Every row comes from one small tree of marks. The marks that hang from a mark follow it in brackets, in the order of their numbers. Every link used is in the known rows. Which tree was each row made from?
Known rows
Q698{Q594{Q5} Q739}: -0.024  2.088 -0.882 -0.765  0.955  0.634 -1.644 -3.182  5.314  0.221  0.358 -2.891  3.920 -0.947 -2.446 -0.209  2.184  0.876 -3.199 -0.859  1.485 -2.567 -0.430  0.475  0.124  0.319  0.741  1.305 -0.001  5.360 -1.438 -0.698  2.257  6.283 -4.396
Q698{Q739{Q369 Q410{Q156}}}:  0.312 -2.010  1.684  1.101 -0.191  1.811  4.301 -4.128  0.246 -2.640  1.894 -2.057 -1.916  1.301  1.088  0.214  0.331  1.078  2.693  0.343 -1.149  2.123 -1.216  0.265 -0.650  1.305  2.007 -3.982  2.598  1.611  1.127  2.888 -0.740 -0.572 -1.838
Q410{Q156{Q369} Q739{Q660 Q698{Q594}}}:  2.217 -1.671 -0.951  0.709 -4.801  1.088  0.540 -1.560  0.083 -2.160  0.446 -1.099 -2.745  0.296  0.493  0.438  0.803  1.418 -0.540  0.279 -1.263 -1.326  0.672  0.497  0.539  3.581  2.541 -1.893  1.525 -2.343  1.797 -2.454 -0.511 -2.218 -3.209
Q594{Q5}: -2.008  3.024  0.524 -2.065  3.145 -1.388 -2.766  1.345  0.444  1.415  1.292  0.758  2.440 -3.147 -1.691 -1.547  0.971 -1.365 -1.880 -2.033  0.084 -1.214  4.562  2.030  1.440  0.851 -0.839  2.142  1.312  3.583 -2.053 -0.445  0.116  5.758  2.488
Q739{Q410{Q156{Q369}} Q698{Q594{Q5}}}:  5.160  1.911  1.410 -1.553 -0.742  2.755 -2.218 -0.200  0.306 -0.776 -0.566  1.303 -1.283 -3.438  0.385 -1.751  1.054  1.704 -1.207  0.382 -1.732  0.318  0.832  5.262 -1.753 -0.630  1.730 -0.889 -0.290 -3.825  1.462  0.460 -1.057  2.038 -0.818
Q410{Q156}: -2.481  0.910  0.400  0.330 -0.081  0.552 -1.509 -3.188 -0.675 -1.254  2.275 -1.502 -0.097 -1.508 -1.043 -0.573  0.640 -0.331 -0.085 -2.244 -2.159  1.556  6.216  1.560  0.565  4.418  1.611 -0.015  4.421  2.707  1.060  2.031  0.544  3.009 -0.389
Q594{Q5 Q698{Q739{Q410 Q660}}}:  0.126  0.526 -1.375 -0.926  2.186  2.135  1.004 -0.174  0.043  3.846 -0.046  1.124  3.980 -0.978  0.539  1.083 -0.656 -0.135  3.835  0.211  2.062 -2.599 -2.620  0.996 -1.411 -0.557 -1.186  2.111 -2.406  1.580  2.560 -1.263  1.736  0.881  2.523
Q369{Q156{Q410{Q739{Q660}}}}: -3.640 -3.265 -1.535  2.536 -1.489 -4.128  2.418  0.463 -1.058 -2.193  1.053 -1.628 -0.495  2.774 -1.177  1.216  0.026 -1.007 -0.926 -1.540 -2.402 -0.335  3.232 -3.444  4.369  5.676  1.215 -0.670  4.952  1.823 -1.509 -0.178  1.556 -3.468  0.181
Q660{Q594{Q5 Q698{Q739{Q369{Q156} Q410}}}}:  2.045  1.913  2.204  1.105  4.058  3.305  0.388  2.219  2.848  3.755 -1.972  0.951 -2.340  2.263  2.594  1.053  0.843  0.133 -1.277  0.680  0.868  0.408 -2.838 -3.736 -2.636 -3.223 -0.675  3.048 -2.772 -2.211 -1.672  4.181 -1.744  1.044  0.462
Q660{Q594{Q5 Q698{Q739{Q410{Q156}}}}}:  4.565  1.858 -0.864  1.204  2.413  5.923 -0.460 -0.783  2.686  3.628 -1.613  0.534 -1.506  0.297  2.528  1.635  0.815 -2.174  1.002 -2.937 -0.788 -0.916  0.388 -1.277 -5.214 -2.096  1.167  2.646 -0.107 -0.486  1.527  4.287  0.666  2.273 -0.541
Q739{Q698{Q594{Q5}}}: -0.459  3.763 -0.202 -2.549  1.940  0.405 -3.597 -0.687  2.958  2.080 -0.957 -0.572  3.226 -2.672 -3.185 -2.387  0.861  0.604 -2.851 -1.845  2.181  0.050  0.297  2.152 -0.035 -0.658 -1.135  2.535 -1.965  1.058 -0.033 -1.565  0.390  4.257 -1.862
Q156{Q369 Q410{Q739{Q660}}}: -1.500 -4.769  0.171  3.130 -2.230 -5.876  1.218  1.971 -3.551 -5.475  1.208  1.125  0.461  0.226 -0.824  1.646 -0.689 -0.736 -1.608 -0.890 -2.396 -3.944  5.215  1.466  3.293  3.442  1.649 -4.561  4.705 -0.892 -2.497 -3.791  3.184 -0.635  0.305
Q156{Q369 Q410{Q739{Q660{Q594{Q5}}}}}:  2.563 -3.128 -1.895  2.089 -1.564 -5.791 -2.328  5.740 -1.519 -2.691 -0.477  2.727 -0.396 -0.305  0.405  2.095 -0.297 -2.606 -3.460 -2.657 -1.491 -4.602  5.173 -0.479  1.104 -1.509  0.883 -1.289  1.919 -1.143 -4.611 -2.983  2.009  0.510  0.993
Q739{Q369}: -4.964  0.562  3.166 -0.963  1.298 -2.716 -1.117 -1.111 -1.715 -1.738  2.020 -0.058  1.165 -1.659 -2.325 -1.798 -0.632  0.521 -2.080  0.439  1.273  1.081  2.400  1.848  1.627 -0.509 -1.446 -1.469  1.104  2.607 -1.882 -0.067  0.278  3.037  0.732
Q369{Q156}: -4.961  0.662  0.934  0.035  1.212 -0.755 -1.788 -0.990  0.330 -0.334  1.522 -2.962  1.106  0.738 -1.743 -0.730  0.487  0.040 -2.362 -0.350 -0.700  2.103  3.927 -0.898  2.903  4.682  0.844  0.470  3.546  2.602 -2.308  1.649 -0.223  2.618  0.715
Q698{Q739{Q410}}: -2.587 -2.075 -0.569  0.853  0.787 -0.241  1.690 -2.861  2.987 -1.658  0.609 -3.440  2.930  0.534 -2.162  0.154 -0.282 -0.828  1.518 -0.761  0.465  0.129 -0.022  0.574  0.477  1.423  0.770 -3.337  3.370  2.798 -0.072  0.625  2.309  2.429 -1.813
Q410{Q156 Q739{Q369 Q660{Q594{Q5}}}}:  3.549  0.429 -1.618  0.336 -0.716  0.341  0.557  2.628 -0.969  0.039  1.341  2.195 -4.410 -0.308  2.367  0.153  0.903 -1.047 -0.670 -2.145 -0.369  0.604  1.624 -3.636  0.188 -0.063  0.023  2.288 -0.472  2.006 -1.104  1.769 -2.606 -2.106  1.384
Q410{Q156{Q369} Q739{Q660{Q594} Q698}}:  2.554 -2.058 -2.008  1.707 -3.992  0.940 -1.257  1.910 -0.767 -1.111 -1.761  0.096 -4.386  1.765  2.412  2.193 -1.471 -1.290  0.132 -2.659 -1.310 -2.150  3.266 -1.587 -0.309  0.142  3.107 -1.950  1.355 -3.344 -0.296 -1.247 -1.569 -2.556 -1.248
Q594{Q5 Q698{Q739{Q660}}}: -2.608  0.605 -1.124 -0.750  1.676  1.581 -0.408 -1.073  0.262  4.000  0.903  1.486  4.412  0.395 -0.300  2.053 -0.713 -0.001  1.465 -0.724  2.185 -4.699 -0.126  0.048 -0.719  0.081 -0.413  3.153 -3.019  3.003  1.983 -2.513  1.583  2.776  2.895

Which tree is each row?
 0.192  0.308  0.291  0.163 -0.386  1.824  0.113  0.241 -3.876  0.781 -0.448  1.689 -2.055  0.163  1.583  0.439 -1.380 -1.251  1.980  1.855 -1.132  4.198 -0.032 -1.772 -2.619 -2.095 -2.655  1.113 -0.664 -2.169  1.857  3.942  0.209 -3.341  1.413 | Q739{Q369 Q410{Q156} Q660{Q594{Q698}}}
-0.750 -1.573 -2.885  1.762 -2.122  0.233  1.801 -1.473 -0.986 -0.912  2.725 -1.369 -2.038  0.384  0.429  0.724 -0.173 -1.619  1.544 -2.184 -2.087  0.440  4.014 -1.305  1.891  6.572  0.932 -0.627  4.307  3.383  1.717  0.423  1.093 -1.670  0.131 | Q410{Q156 Q739{Q660}}
-4.647 -2.820  0.962  0.076 -1.362 -1.600  1.741 -2.878  0.313 -1.755  1.436 -2.744  1.529  4.122  0.968  1.993 -0.827  3.259  0.488  2.785  0.941  0.134 -2.682 -3.117  2.850  1.564  1.790 -1.254  0.452  3.141 -2.054 -1.610 -2.265 -2.794  0.305 | Q698{Q739{Q369{Q156} Q660}}
-3.587 -1.129  1.356 -2.044 -1.126 -2.021  1.562  0.937 -2.322 -0.420 -0.493  0.058 -0.382  1.576  0.249 -1.501 -1.686  1.561  3.521  3.005  0.530  4.973 -3.995 -0.334  2.202 -0.477 -1.545 -1.120 -1.163 -2.248  0.464 -0.487 -3.099 -4.908  2.246 | Q739{Q369{Q156} Q410 Q660 Q698}
 5.845  1.445 -0.208  0.662 -1.256  3.973 -0.489 -0.189  2.112 -0.271 -0.748  1.028 -4.313 -1.559  0.811 -0.574  2.955  0.719 -2.607 -2.465 -1.084 -2.818  3.163  2.185 -0.638  2.093  3.309  0.243  0.891 -2.254  0.740 -0.846 -1.930  2.934 -2.345 | Q410{Q156{Q369} Q739{Q698{Q594{Q5}}}}
 1.618  3.353 -0.679 -2.121  1.563  0.144 -1.878 -0.045  2.483  1.263 -1.541  0.134  2.852 -3.010 -2.809 -3.603  0.817  0.063 -0.926 -0.853  1.344  1.841 -2.367  3.002 -0.515 -1.314 -3.194  1.671 -1.993  0.185  1.221 -0.082  1.287  2.740 -1.956 | Q739{Q410 Q698{Q594{Q5}}}
 1.429  1.025 -0.949 -2.887  0.768 -2.263 -1.916  5.152 -1.667  1.560 -2.653  2.738  0.745 -1.254  0.623 -1.879 -2.332 -1.041  1.538  0.023  1.551  2.239 -3.575  0.041 -0.916 -7.016 -4.336  1.857 -4.520 -1.771 -0.546 -0.719 -1.804 -2.401  1.706 | Q739{Q369 Q410 Q660{Q594{Q5}} Q698}
 1.054 -2.952 -1.150 -0.300 -3.599  0.018  3.882 -5.802  0.497 -3.869  2.143 -3.072  0.408  1.224  0.579  0.247  0.389  2.913  1.934  3.190 -0.385  2.969 -5.296 -0.341 -0.038  1.173  0.368 -2.578  0.428  1.989  1.137  1.658  1.525 -4.309 -4.604 | Q698{Q594 Q739{Q369 Q410{Q156} Q660}}
 4.894  0.469  1.865  0.865  1.816  5.324  0.204 -1.036 -0.216  1.783  0.507  2.346 -1.939 -1.341  2.852  1.678  1.415  0.626  1.138 -0.686 -1.489 -4.151  1.939  3.424 -2.463  1.614  3.963 -0.778  0.516 -3.237  1.447  0.922 -0.685  3.680  3.019 | Q594{Q5 Q698{Q739{Q410{Q156{Q369}}}}}
-2.991 -2.734 -1.944  2.575 -1.690 -3.995  1.706  0.138 -1.069 -1.397 -0.730  0.132  1.238  1.062 -2.304  0.049 -1.682 -2.360  1.823 -3.807 -0.663 -0.788  1.723  1.354  2.308  2.056  0.466 -1.769  2.384 -0.331  0.688 -3.172  2.426 -2.293 -1.337 | Q156{Q410{Q739{Q660 Q698}}}
-0.970  2.857 -2.405 -3.611 -0.736 -1.600 -3.166 -0.323  0.960  2.840 -0.601 -0.282  4.719 -2.479 -2.584 -1.545 -0.361  1.487 -0.953  0.240  1.928 -0.254 -1.285  1.951  0.748 -1.896 -2.954  3.546 -2.945  1.859  0.848 -3.728  0.619  0.765 -1.218 | Q739{Q660 Q698{Q594{Q5}}}
-5.202 -0.118  1.647 -2.310 -0.865 -3.314 -0.578 -0.120 -3.152 -0.120  0.016  0.723  2.259 -0.047 -1.744 -1.631 -2.510  1.064  1.900  1.410  2.217  1.438 -1.506  1.863  1.509 -2.338 -2.232 -1.008 -2.213  0.071  0.626 -3.665 -1.365 -1.865  1.304 | Q739{Q369 Q660 Q698}
-1.298  3.946 -0.083 -0.610  4.267  1.768 -4.968  2.891  0.387  4.841 -1.419  1.867  2.039 -2.035 -1.542 -0.776 -0.049 -3.120 -3.066 -2.564  1.575 -1.661  4.389 -0.751 -2.302 -2.077 -2.318  4.618 -1.459  0.013 -0.953  1.792  1.484  6.498  2.001 | Q660{Q594{Q5 Q698}}
-0.307 -3.735 -0.649  3.297 -3.309 -5.093 -1.062  3.610 -1.646 -2.822 -2.059  0.787 -0.722  1.633 -0.292  1.593 -1.703 -2.564 -1.019 -2.617 -1.557 -3.149  3.155 -0.473  0.703 -2.008  1.796 -3.948  2.371 -4.841 -2.431 -3.980  2.036 -2.252 -1.952 | Q156{Q369 Q410{Q739{Q660{Q594} Q698}}}
-0.552 -1.696  0.893  1.046 -0.898  2.630  3.941 -3.833 -1.647 -0.149  1.711  0.292 -0.963  1.266  1.823  1.228 -1.088  0.807  4.734  2.199 -0.609  0.751 -3.025 -0.120 -1.655  0.812  0.176 -1.583 -1.171 -0.675  3.649  1.269  0.456 -3.061  0.819 | Q594{Q698{Q739{Q369 Q410{Q156} Q660}}}
 5.803  0.302  0.585  2.037  1.062  4.938 -1.432  0.634  1.246  2.097 -1.474  1.646 -2.459 -0.021  4.212  2.798  1.110 -1.007 -0.281 -1.528 -1.597 -3.359  2.101  0.984 -4.185 -2.426  3.355 -0.076 -0.317 -3.686 -0.183  2.693 -1.054  3.123  0.111 | Q660{Q594{Q5 Q698{Q739{Q410{Q156{Q369}}}}}}
-3.957 -1.723  0.877 -2.029  0.138 -4.376  1.594  0.227 -3.473 -2.949  1.675  0.166  1.842 -1.373 -1.412 -1.540 -1.912 -0.094  1.894  3.444  0.915  3.317 -1.640  1.557  1.145 -0.234 -3.052 -2.303  0.311  1.923  0.043 -0.494  1.464 -2.609  2.346 | Q739{Q369 Q410 Q660}
-2.667  0.089  2.126  1.903  1.371  0.050  2.452  0.719  0.580 -2.151  1.173 -1.689 -3.827  2.297 -0.635 -1.092  1.441 -0.047 -2.301  0.113 -0.065  1.523  1.448 -3.385  2.831  4.516  1.072 -0.469  2.855  1.813 -2.964  1.214 -1.892  0.010  0.534 | Q410{Q739{Q369{Q156}}}
-2.319 -0.213  0.678 -2.132 -2.020 -1.770  1.331 -1.169  0.043 -1.113 -0.897 -1.648  1.026  1.292 -1.367 -2.285 -0.524  3.256  0.199  5.137  1.088  5.933 -6.773 -0.863  1.644 -0.567 -2.273 -0.596 -2.088 -1.771  0.575  0.037 -1.291 -5.255 -1.343 | Q739{Q369{Q156} Q410 Q660 Q698{Q594}}
 2.946  2.103 -0.494 -1.225  1.207  1.688 -0.856  2.623 -3.339  2.813 -0.509  3.952 -2.098 -1.677  2.601  0.067 -1.033 -1.462  1.620  1.628 -0.617  2.884 -0.326 -0.748 -2.642 -3.739 -3.214  3.710 -2.680 -2.148  1.603  3.175 -0.759 -1.972  3.870 | Q739{Q369 Q410{Q156} Q660{Q594{Q5 Q698}}}
-1.379 -1.178 -2.652 -0.919 -2.161 -1.319  0.750 -1.878 -2.688 -1.720  1.812 -1.262  0.636 -1.157 -0.184 -0.565 -0.788 -0.532  3.454  0.071 -2.975  3.237  1.956  0.975  1.467  3.021 -0.940 -1.109  3.555  2.108  2.501  1.587  1.414 -2.425  1.606 | Q739{Q410{Q156} Q660}
-0.239 -1.042  0.000 -1.023  0.316 -1.093 -1.261  1.191  2.245  0.985 -0.186 -1.307  0.082  3.678  2.698  1.814 -0.127  1.556 -1.628  0.958  0.968 -0.262 -2.741 -5.280  1.341 -2.954  1.090  2.514 -2.621  2.293 -4.605  0.321 -3.779 -1.194 -0.218 | Q698{Q739{Q369{Q156} Q660{Q594{Q5}}}}
-1.793  1.594 -0.413 -1.494 -0.165 -0.182 -1.176 -2.175  2.663 -0.356 -1.568 -2.250  3.211 -1.981 -4.302 -2.995  0.196 -0.690 -0.165  0.869  0.601  3.204 -1.475  2.520 -0.876 -0.624 -2.195 -1.001  0.375 -0.394  1.931  0.307  2.604  1.375 -3.436 | Q739{Q410 Q698{Q594}}
 3.614  0.221  1.039  1.285 -0.341 -1.896 -0.492  2.178  1.195 -2.463 -0.819  1.611 -0.357 -1.678 -1.770 -0.371  2.211 -0.719 -4.052 -2.132 -0.648 -4.002  2.436  2.988  1.121  0.578  2.557 -1.145  1.188 -2.995 -1.519 -4.000  2.044  3.259 -3.156 | Q156{Q369 Q410{Q739{Q698{Q594{Q5}}}}}
-0.624 -1.637  1.990  0.598  0.088  0.346  2.890 -3.330  3.985 -2.905  0.480 -5.067 -0.190  2.406 -1.139 -0.511  2.222  3.346 -1.710  3.699  0.692  3.068 -5.269 -2.503  1.122  1.899  1.021 -1.799  0.997  1.501 -2.377  2.666  0.149 -0.631 -4.877 | Q698{Q594 Q739{Q369{Q156} Q410}}
 1.546 -0.637 -1.096  3.195  0.261  5.817 -0.107 -2.158  1.768  2.235 -1.226 -1.993 -0.717  1.485  1.704  2.600  0.339 -2.220  1.512 -2.227 -1.759  0.520  0.780 -2.127 -5.029  0.164  1.281 -0.662  1.859 -1.095  1.613  5.221  1.941  1.591 -2.730 | Q660{Q594{Q698{Q739{Q410{Q156}}}}}
 1.433  0.225 -0.545  0.200 -1.028 -3.553  2.187  1.368 -0.274 -1.754 -0.147  1.973  0.263 -1.159 -1.797 -1.226 -0.059 -0.128 -1.262  0.071  1.263 -1.086 -2.826  0.228  1.411 -1.499 -1.401  1.108 -1.737 -0.662 -0.203 -4.012  1.046 -2.262 -2.566 | Q156{Q410{Q739{Q369 Q660 Q698{Q594{Q5}}}}}
 0.123  0.980  1.045 -0.990  2.566  0.890  2.485  0.478 -1.304  2.090  0.030  2.297  1.391 -0.215  0.449  0.291 -1.284  0.752  3.211  2.284  2.451 -1.669 -4.435  0.389 -1.660 -3.072 -2.275  0.920 -4.045  0.986  1.794 -1.983  0.049 -0.737  3.248 | Q594{Q5 Q698{Q739{Q369 Q410 Q660}}}
-2.818 -3.041  0.413 -0.258 -1.205 -2.165  4.013 -2.240  0.117 -2.755  1.189 -2.970  0.398  3.840  1.298  0.425 -0.763  2.046  2.852  3.949  0.301  2.114 -4.669 -2.791  2.208  1.160  0.543 -2.598 -0.102  2.091 -1.600  0.013 -1.074 -5.088  0.456 | Q698{Q739{Q369{Q156} Q410 Q660}}
 1.564  3.257  0.904 -0.454  2.111  1.319  1.114  1.075  2.431  0.698 -0.989  0.800 -1.586 -1.758 -2.102 -2.530  1.264  0.480 -2.875 -0.928  2.665 -0.117 -2.452  0.138  0.328 -0.551 -1.666  1.765 -3.111  0.498  0.197 -1.501 -0.620  2.113 -2.540 | Q410{Q739{Q369 Q698{Q594{Q5}}}}
 0.281  2.167  0.413 -1.900  2.004  0.407 -1.573  3.999 -1.627  3.822 -1.608  3.045 -0.985  0.460  2.023 -0.187 -0.856  0.042 -0.648  3.008  0.070  2.749 -2.352 -3.652 -0.764 -3.461 -3.772  4.479 -3.655 -2.504 -1.509  3.011 -1.869 -2.416  4.720 | Q739{Q369{Q156} Q410 Q660{Q594{Q5 Q698}}}
 4.570  0.827 -0.483 -0.520 -0.178  1.796 -3.528  3.439 -3.509  1.749 -1.225  4.234 -1.540 -1.400  3.286  1.251 -0.465 -1.184  0.431  0.895 -2.126 -0.746  2.880  1.219 -2.583 -2.532 -0.523  1.809 -1.070 -4.258  0.291  1.971 -0.238  0.110  4.437 | Q739{Q410{Q156{Q369}} Q660{Q594{Q5 Q698}}}
 1.117 -0.251  2.246  0.891 -1.434  1.889 -1.251 -0.388 -1.810 -1.835 -0.065  1.134 -1.630 -1.366  0.492 -1.229 -0.558 -0.277  2.284 -0.878 -2.409  0.341  3.453  5.017 -0.476  0.757  2.774 -4.046  2.528 -4.276  1.834  0.125 -1.876  0.600  0.960 | Q739{Q410{Q156{Q369}} Q698}
 1.039  2.117  3.617  0.171  4.251  4.000  2.404  0.599  2.059  2.993 -0.318  1.143 -1.145  1.183  1.747  0.139  1.471  1.510  0.148  1.597  1.157 -0.801 -3.499 -1.074 -1.074  0.180  0.244  1.738 -2.026 -0.555  0.143  1.634 -2.200  1.976  2.980 | Q594{Q5 Q698{Q739{Q369{Q156} Q410}}}
-0.656 -0.769 -0.460 -1.126  0.545 -2.186 -1.343  0.955  1.244 -0.016  0.123 -0.192  2.177  1.166  1.457  1.488 -1.098  0.393 -0.733  0.282  2.335 -2.811 -2.355 -2.621 -0.590 -5.212 -0.485  0.896 -3.479  3.275 -3.187 -1.492 -1.219 -0.118 -0.414 | Q698{Q739{Q369 Q660{Q594{Q5}}}}
